(in the rows, 128 means zero)
Known rows, with every step that occurs:
sizen/depepat/tude/losig/pesir/tolefi/vilop: [192  97  95 114 139 105  88 126  41 115 207 202 104  87 134 152  92 131
 160 139 108  80 132 124  83 132 114]
depepat/tude/losig/sizen: [102 127 109 125  83  85 113 149 109 179 173 156 130  71  99 134  89 139
  72 151 104  91 180 104 124 157 118]
vilop/tolefi/pesir/losig/sizen/depepat/tude: [120  98 107 135 144 132  92 119  98 131 245 181 164  87 109 117  94 168
 119 137  88  87 158 123  62 213  75]
losig/sizen/depepat/pesir/tolefi/nuta: [ 99  94 118  78 164 105 108 153  78 120 173 158 165  23 123 119  56 137
 131 128 132 111 148 165  74 141 160]
nuta/tolefi/vilop: [128 133 141  74 134 119 139  95  60 123 129 160 119 130 132 125 153 140
 135 105 105 141 150 122 107 184 123]
sizen/depepat/tude/losig: [133  84  92 153 103  97 108 157  97 123 158 144 101 134 131 142 124 139
 120 159 127  84 131  84  75 137 112]
nuta/tolefi/pesir/losig/sizen: [113 153 134  70 122 141 119  98  68 146 180 162 151  72 138 133 144 142
 102 106  75 149 186 104 134 219 106]
tude/depepat: [123 101  98 117  93 109 133 135 171 135 126 135 120 111 111 137 145 102
 132 133  99 117 143 157  91 140 142]
depepat/tude/losig/pesir/tolefi/vilop: [172 126 114 107 130  95  95 117  55 134 208 204 117  75 120 147  83 127
 129 127  94  79 151 126 138 132 104]
nuta/tolefi/pesir: [105 133 143  78 116 113 134 118  87 129 109 139 131 134 134 124 188 142
 121 106  95 142 144 115 114 210 101]
nuta/tolefi/pesir/losig/sizen/depepat: [132 122 110  86 133 151 112 108  49 121 180 159 134  85 160 138 160 142
 131 115  95 149 176  99  83 218 116]
vilop/tolefi/nuta: [108 124 153 111 146 136 100 135 128 110 145 128 157  83  94 104 118 145
 122 121  99  96 158 159  73 179  92]
pesir/tolefi: [139 134 123 101 142 139 113 116 102 131 145 139 131 117 136 137 110 103
 125 119 128 121 105 150 160  61 148]
tolefi/pesir/losig/sizen/depepat/tude: [116 105 111 138 138 110 116 127  90 124 225 173 141  77 135 124 104 159
 124 137 105 109 155 105  85 186 100]
nuta/tolefi: [117 137 126  87 125 133 135 115  89 137  98 119 132 145 143 135 147 131
 121 110 114 152 129 113 127 152 134]
nuta/tolefi/pesir/losig: [131 137 141  83 128 135 118  99  72 116 163 151 137 124 148 133 163 137
 117 103  84 142 147  94 142 192  90]
sizen/depepat/tude/losig/pesir: [165  95  85 163 116 109  99 155  94 118 166 151 114 117 135 152 109 144
 153 152 118  98 141  92  73 171 108]
nuta/tolefi/pesir/depepat: [130 137 132  71 134 117 138 106 103 111 114 155 127 120 169 133 163 100
 126  90 119 142 121 146 157 199 118]
depepat/tude/losig/pesir: [151 130 107 148 105  96 104 143 106 140 162 153 133 107 114 148  96 142
 119 143 102  94 150  91 123 168  97]
sizen/losig/pesir/tolefi: [219 134  98 123 162 177 113 137  91 100 193 141 130 110 157 150 114 124
 150 114  99 132  98 154 162  96 136]
pesir/losig/sizen: [140 144 115 119 133 150 113 107 110 143 196 145 143  66 131 134  85 128
 107 130 111 138 165 120 143 139 131]
losig/pesir: [160 142 119 139 138 138 119 123 125 121 142 139 142 112 130 139 119 133
 156 124 113 143 141 131 124 163 126]
vilop/tolefi: [134 123 128 123 135 148 103 119 136 134 150 138 150 137 101 120 122 139
 122 125 113 107 134 142 107 157 104]
tude/depepat/sizen/losig/pesir/tolefi/vilop: [189  92  85 105 152 135 134 131 109  72 240 215 109  87 103 144 109 124
 148 107  60  89 122 188 107 160 122]
sizen/depepat: [144  95 107 141 134 141 122 137 113 105 130 126 111 139 149 136 143 131
 155 138 145 127 114 129  77 134 136]

Rows:
[121  90 108  70 129  98  82 169  61 130 177 175 142  12 122 132  72 128
 111 139 117  81 186 135  70 156 147] -> tude/losig/sizen/depepat/pesir/tolefi/nuta
[125  87 112  69 133  68 126 119 119 138 178 211 141  92 105 126  76 104
 135 120  95  84 132 175 104 135 149] -> tude/depepat/pesir/tolefi/vilop
[181  98  76 134 126 122  82 144  67 123 181 162 118 100 146 162  92 121
 148 143 116  94 118 113 106 103 129] -> sizen/depepat/tude/losig/pesir/tolefi
[152  87  99  69 129  92  91 141  42 146 207 225 121  51 114 138  67 131
 125 141 123  77 174 128  86 165 146] -> tude/losig/sizen/depepat/pesir/tolefi/vilop
[130  87  92 122 116  95 120 128 159 128 189 170 154 109 111 140  70 114
 121 133  89 101 140 115 120 153 130] -> tude/depepat/pesir/losig
[151 107 113 121 140 167  81 119  95 126 222 175 152  79 118 123 132 152
 137 131  95 107 174 131  55 225  87] -> vilop/tolefi/pesir/losig/sizen/depepat
[131 114  97 126 128 144 124 138 107 135 142 136 128  87 137 133 125 133
 145 138 140 136 154 137  71 155 154] -> losig/sizen/depepat
[180  94  64 122 134 146 127 146 138  87 214 172 126 104 113 156 102 114
 138 115  67 105 105 176 127 130 133] -> tude/depepat/sizen/losig/pesir/tolefi
[188 142 107 127 163 143 124 107 139  99 141 147 137  95 161 146  96  96
 160 113 137 139 116 163 169 149 140] -> losig/pesir/depepat
[120 114 123  95 148 102 114 129 102 142 152 161 164 120 124 130  53 122
 116 123 134 110  94 136 168  94 147] -> depepat/pesir/tolefi
[118 122 114 101 102  90  91 129 130 161 204 200 149  59 101 120  95 117
  73 127  94  55 183 151 130 227  77] -> vilop/tolefi/pesir/depepat/tude/losig/sizen
[129 116 123 116 103  68 116 138 123 121 167 177 111  94 141 132 124 105
  98 128 114  69 139 124 159 172  82] -> tolefi/pesir/depepat/tude/losig
[154 103  98 136 161 140 153 141 140  58 192 151 108 132 151 135  98 121
 113 108 136 103  81 150 176 135 115] -> pesir/depepat/sizen/losig
[193 117 118 110 180 147 129 125  70  63 240 204 117  99 120 136  96 154
 142 103  96 102 107 163 145 149 110] -> depepat/sizen/losig/pesir/tolefi/vilop
[118 130 143  84 155 127 108 129  97 104 141 127 137  59 137 120 110 117
 127 117 117 112 130 167 129  77 133] -> pesir/tolefi/nuta
[119 104  85 106 110  97 120 127 153 158 207 179 168  56  99 138  46 116
 103 136  81 109 178 127 112 181 146] -> tude/depepat/pesir/losig/sizen
[144 113 116 121 139 150 106 121  92 116 203 166 132  69 147 131 142 141
 142 133 105 124 170 115  81 196 110] -> tolefi/pesir/losig/sizen/depepat
[147 123 139 119 139 147  87 108 115 120 209 167 156 117 110 114 134 145
 121 122  79  94 153 123 117 195  61] -> vilop/tolefi/pesir/losig
[116 110 113 126 147 112 144 121 146  81 154 156 122 120 133 132  88 105
 113 111 151 110  94 153 172 139 123] -> pesir/depepat/sizen
[179 146 117 108 151 151 103 112  98 122 152 147 148  99 141 148 100 107
 151 112 113 141 110 156 156  97 144] -> losig/pesir/tolefi
[159 117 123 112 179 155 122 152  89  49 214 153 137  59 124 133  88 154
 133 102  86 105 114 166 134 142 108] -> depepat/sizen/losig/pesir/tolefi/nuta
[133 102 113 151 145 138 149 157 125  79 188 146 114 148 117 129 119 161
 107 121 112 102 103 124 136 150 105] -> depepat/sizen/losig
[157 126 136  84 154 124 115 100  78 121 168 179 115 104 131 125 114 117
 138 113 120 112 126 161 137  88 133] -> pesir/tolefi/vilop
[158  94 102 122 142 109  81 159  59  96 180 150 122  43 143 146  92 131
 147 138 105  84 142 133  77 122 114] -> sizen/depepat/tude/losig/pesir/tolefi/nuta
[193 141  99 104 117 143  79 128  83 136 159 161 124  80 134 161 114  99
 135 129 102 106 146 126 155 108 132] -> tude/losig/pesir/tolefi
[ 98 102  98 142 129 110 130 138 111 142 164 143 139 101 130 129  86 152
 128 147 141 118 137 127  73 143 144] -> losig/sizen/depepat/tude
[167 114 107 156 154 151 138 152 118  71 204 155 131 128 112 140 110 167
 136 119  95 117 109 132 133 184 102] -> depepat/sizen/losig/pesir
